In the rows, 128 means zero.
Known rows, with every way that one mark hangs from another:
K_662[K_509[K_782[K_15[K_141] K_299]]]: [ 79 124 112 154 167 115 157 139 121 120 117 139 109 135 132  89  90 133
 108 155 103 106 164 105  66 105 154 157]
K_260[K_782[K_509]]: [ 99 125  92 131 140  93 102 172 114 164 150 112  98 130 138  57  98  87
 124 128 140  91 117 128 129 103 110 148]
K_988[K_871]: [ 49 123 122 139 142 113  73 169 109 159  91 149  69 128 126  61 109 123
  99 113 147  68  90 120 113  79  92 176]
K_782[K_15 K_96 K_299]: [158 123 124 137 128 124 139 149 148 138  44 154 105 140 122  89 127 126
  93 166 113 116 128 100 120 107 132 131]
K_782[K_15[K_141] K_299]: [106 124 148 159 149 130 144 157 107 117  83 138  93 127 109  64  86 135
  90 199 114 118 147 116  78 109 156 138]
K_260[K_782]: [ 76 119 105 148 129 104  95 185 113 166 130 117 113 144 150  63  95  77
 113 140 148  91 103 124  94  91 110 147]
K_871[K_662[K_509[K_782]] K_988]: [ 58  62 114 131 132 106 117 138 181 180 123 164 174 118 136  66 115 116
 106 119 121  58 123 120  69 115 130 163]
K_662[K_509[K_782[K_15[K_141] K_96 K_299]]]: [102 112 111 151 160 110 159 137 136 131  99 153 110 136 134 108 105 124
 104 156 110 109 170  95  88 105 149 162]
K_509[K_782[K_15]]: [ 61 114 121 143 130 145 113 140 125 162  80 126 104 139 128  72  99 112
 120 156 121  85 113 126  88 111 133 175]
K_260[K_782[K_15 K_299]]: [139 143 117 141 111 116 140 158 106 132  93 125 105 160 137  81  92 105
 116 183 103 124 128 119  75 103 149 119]
K_988[K_871[K_662[K_509[K_782[K_15 K_96]]]]]: [111 108 130 119 124 109 106 132 134 159  67 177 106 129 122 108 133 123
 103 126 108  74 146 109 113  86 104 191]
K_782[K_15 K_299]: [127 133 128 144 136 137 138 150 130 125  65 136 106 137 118  63 109 134
  99 164 106 115 116 111  90 105 141 121]
K_96[K_782]: [ 56 108  99 157 156 106 104 202 136 156 113 115 103 149 152  61  99 108
 128  92 142  99  77 131 112  81 126 155]
K_15[K_141[K_299]]: [ 48 101 164 174 176 108 101 173  91 153 118 137 122 104 130  40  55 114
  96 166 158  83 109 129  72 109 126 139]
K_509[K_662 K_782[K_96 K_299]]: [ 49 101 145 130 121 119 127 130 163 166  93 172 145 179 135 108 107 100
 143 150 135  84 133  86  87 114 152 174]
K_509[K_782[K_15 K_96 K_299]]: [105 115 124 136 118 138 142 135 149 152  45 159 105 163 131 104 110 122
 116 172 102 105 130  97  95 116 149 171]
K_260[K_141[K_299] K_782]: [ 85 113 133 165 143  75  94 172  77 171 131 118 124 135 134  62  49  91
 132 166 126 102 121 146  62 113 131  98]
K_871[K_662[K_509]]: [ 95  94 121 136 165 109 108 176 153 157 121 145 156  96 130  51 128 109
  81 100 140  78 125 112 104  80  93 147]
K_662[K_509[K_782[K_15[K_141] K_96]]]: [ 85 102 107 151 166 105 131 141 130 147 112 137 108 119 138  99 110 107
 104 141 129  92 160 109 107 105 127 174]
K_260[K_141 K_782[K_96 K_299 K_509]]: [145 118  97 135 135  66 130 166 120 164 121 138  83 146 114  92  97 100
 126 162 103 123 166 109 131 114 136 126]
K_782[K_15 K_96[K_662] K_260 K_299]: [208 162 119 120 127  67 154 129 132 128  68 147 112 157 107 116 124 145
 139 146 114 138 135 107 158  81 142 131]
K_871[K_662[K_509[K_782[K_15 K_260 K_299]]]]: [150 127 121 123 138 100 157 124 144 138 108 163 156 117 105  94 107 140
 117 127  85  96 156 104  84  92 128 163]
K_662[K_509[K_782[K_260]]]: [ 78 130  76 138 174  84 123 141 135 158 154 136 126 112 130  87  99 120
 128  75 133  73 124 109 106  81  99 182]
K_782[K_260 K_299 K_509]: [154 152  93 122 161  74 146 139 131 139 136 145 100 107  92  63  97 150
 127 100 111  97 124 102 150  98 112 155]
K_509[K_662 K_782]: [  4 101 142 136 134 126  99 136 138 171 125 139 145 156 133  76  96  91
 149 132 154  62 114 115  78 111 136 180]
K_988[K_871[K_662[K_509]]]: [ 83 111 126 131 149 101  89 164 127 153 107 166 111 109 123  68 127 126
  88  98 131  68 121 113 109  69  85 174]
K_509[K_662 K_782[K_96 K_260[K_141] K_299]]: [ 92 118 133 130 130  71 133 110 139 171 121 170 143 158  90 122  83 114
 168 144 116  92 167  99 101 112 150 171]
K_260[K_141[K_299] K_782[K_509]]: [111 119 121 147 153  60 104 158  77 170 151 111 107 123 123  56  56 100
 142 153 119 102 133 147  98 124 128 100]

Rows:
[ 66 100 187 145 129 111 120 106 105 160  94 154 149 144 121 102  72  99
 149 195 143  83 153 123  79 136 163 155]
K_509[K_662 K_782[K_15[K_141[K_299]] K_96]]
[ 60 101  84 144 166 107 116 158 158 168 115 145 123 129 156  95 125 101
 109  91 142  77 123  96 113  92 102 177]
K_662[K_509[K_782[K_96]]]
[ 75 100 123 123 134 102  94 150 143 170  84 184 111 130 132 102 130 118
 100 108 124  62 135 103 113  77  92 202]
K_988[K_871[K_662[K_509[K_782[K_96]]]]]
[126  91 110 119 121  84 136 104 166 166 127 158 173 103 106  79 109 133
 122 122 101  69 142 129  86 118 133 158]
K_871[K_662[K_509[K_782[K_15 K_260]]] K_988]
[ 88  67 114 131 143  95 110 153 180 168 127 156 176  97 129  48 128 118
  87 106 134  65 119 122  88 109 116 133]
K_871[K_662[K_509] K_988]
[115 117 105 117 157  78 107 167 148 164 101 127  94 138 135  79 146 111
 126 110 161 104 112 114 200  91 110 156]
K_782[K_96[K_662] K_509]
[174 141 104 112 117  70 123 151 112 152 106 106  91 158 141  99 128  93
 144 158 133 128 140 132 177  99 132 125]
K_260[K_782[K_15 K_96[K_662] K_509]]
[119 131 114 119 168  44 108 117 109 162 182 119 118  90  62  62  92 119
 164 101 140  80 156 134 160 109 112 143]
K_782[K_260[K_141] K_509[K_662]]
[ 76 131  81 149 180  58 126 197 141 127 140  99 114 177 175  85 121 119
 152  62 147 127  97 130 133  57 142 127]
K_96[K_662[K_509] K_782]
[160 120 119 119 120  59 113 126 102 164 136 111 105 133  99  94 107  79
 154 174 120 112 185 137 147 127 139 110]
K_260[K_141 K_782[K_15 K_96 K_509[K_662]]]
[136 139 123 114 119  89 116 125 100 145 148 106 119 138 121  72 103  84
 151 155 130  98 146 135 128 120 137 120]
K_260[K_782[K_15 K_509[K_662]]]
[147 154 105 126 144  78 163 161 128 108  92 105  82 189 140  87 115 150
 165 126  97 156 114 134 150  93 184 117]
K_96[K_662 K_782[K_15 K_299 K_509]]
[113 148 141 121 116 100 150  88 125 135 113 152 144 159  94 104  83 129
 171 156 103  94 147 111  83 114 163 158]
K_509[K_662 K_782[K_15 K_260 K_299]]
[ 78 134 111 149 149  85 140 198 141 126  97 120 105 207 164  86 104 135
 154 114 125 143  87 122 113  68 172 132]
K_96[K_662 K_782[K_299]]
[174 155 121 105 146  69 127  93 111 141 150 117 122  92  71  68 109 126
 158 112 130  86 144 133 168 114 115 136]
K_782[K_15 K_260 K_509[K_662]]
[213 147 119 123 153  69 166 116 115 127 107 151  83  94  71  95 100 148
 116 165 103 119 178 106 172 115 134 157]
K_782[K_15[K_141] K_96 K_260 K_299 K_509]
[153 119 132 109 136  94 116 113 139 154 101 129 117 116 102  80 140 102
 133 137 143  90 144 117 177 124 120 131]
K_782[K_15 K_96 K_509[K_662]]
[160 128  95 139 138  44 121 160 101 150 118 102 104 160 137 113 119  89
 141 160 124 142 174 138 130  89 143  98]
K_260[K_141 K_782[K_15 K_96[K_662[K_509]]]]
[169 151  81 128 151  64 136 143 117 136 132 103  85 115 102  75  97 138
 157  85 106 112 113 143 169  96 127 149]
K_96[K_782[K_15 K_260 K_509]]
[143 116 123 150 162  49 100 145 111 182 111 150 125  94  95  82  76 120
 129 117 136  89 123 125 128 101  96 128]
K_782[K_96 K_260[K_141[K_299]]]
[193 167 126 105 140  72 158  87 118 117 133 138 123 117  69  79 103 148
 158 132 103 105 156 114 144 117 143 121]
K_782[K_15 K_260 K_299 K_509[K_662]]
[105 120 154 130 159  99 120 119  97 132 141 112 107 105  88  53 100 113
 129 168 147  91 164 135 137 130 144 139]
K_782[K_15[K_141] K_509[K_662]]
[103 138 112 143 141  89 124 179 121 131  91  94  95 185 154  83 114 126
 156 124 131 138  93 147 132  76 163 128]
K_96[K_662 K_782[K_15]]
[183 122 123 137 132  58 117 135  81 165 108 116 100 122 113  84  76  98
 142 177 103 118 156 145 124 136 134  86]
K_260[K_141[K_299] K_782[K_15 K_96 K_509]]
[ 67 120 124 152 153  81 109 132 101 179 127 140 125 118 103  75  48 125
 151 131 118  78 120 132  77 111 125 162]
K_509[K_782[K_260[K_141[K_299]]]]
[122 140 113 143 133  97 149 116 112 144  95 141 100 140  84  95  71 145
 144 166  78 111 156 122  81 111 154 159]
K_509[K_782[K_15 K_260[K_141] K_299]]
[110 117 115 115 135  78 102 134 135 171 103 186 117 114 112 111 120 127
 114  93 120  62 142 104 128  70  81 212]
K_988[K_871[K_662[K_509[K_782[K_96 K_260]]]]]
[ 90 116 131 123 128 116 106 132 119 149  84 164 106 127 119  89 120 134
 107 128 105  73 141 117  90  86 111 187]
K_988[K_871[K_662[K_509[K_782[K_15]]]]]
[158 133 120 127 127  66 127 155  94 145 121 107  80 149 131  98 110  91
 133 191 139 132 167 135 168 104 147 143]
K_260[K_782[K_15[K_141] K_96[K_662] K_509]]
[124 121 148 147 140  89 131 113  97 162  94 153 118 114 107 104  60 123
 134 175 121  91 144 127 103 117 135 178]
K_509[K_782[K_15[K_141[K_299]] K_96 K_260]]
[221 138 118 124 157  44 129 105  96 162 105 133 100  77  66  83  87 140
 144 133 104 105 152 138 172 127 111 110]
K_782[K_15 K_96 K_260[K_141[K_299]] K_509]
[108 126 108 163 166  49 112 170 100 157 137 118 114 124 116  72  50 130
 162  94 118 106 102 148 103  91 130 127]
K_96[K_782[K_260[K_141[K_299]]]]
[ 91  80 106 124 131  81 123 121 176 179 142 166 178 104 116  76 105 126
 121 103 116  57 132 122  85 109 120 172]
K_871[K_662[K_509[K_782[K_260]]] K_988]
[ 54 107 125 128 140 112  95 152 131 162 102 171 112 127 128  84 115 125
 104 107 120  61 128 109  91  76  97 198]
K_988[K_871[K_662[K_509[K_782]]]]
[ 92  72 119 126 121 111 126 119 172 166 106 156 169 114 126  69 120 124
 107 136 108  68 136 128  71 125 142 149]
K_871[K_662[K_509[K_782[K_15]]] K_988]
[154 145 142 119 159  64 132  97  89 131 168 118 113  82  63  67  88 126
 150 149 138  91 173 136 161 119 131 153]
K_782[K_15[K_141] K_260 K_509[K_662]]
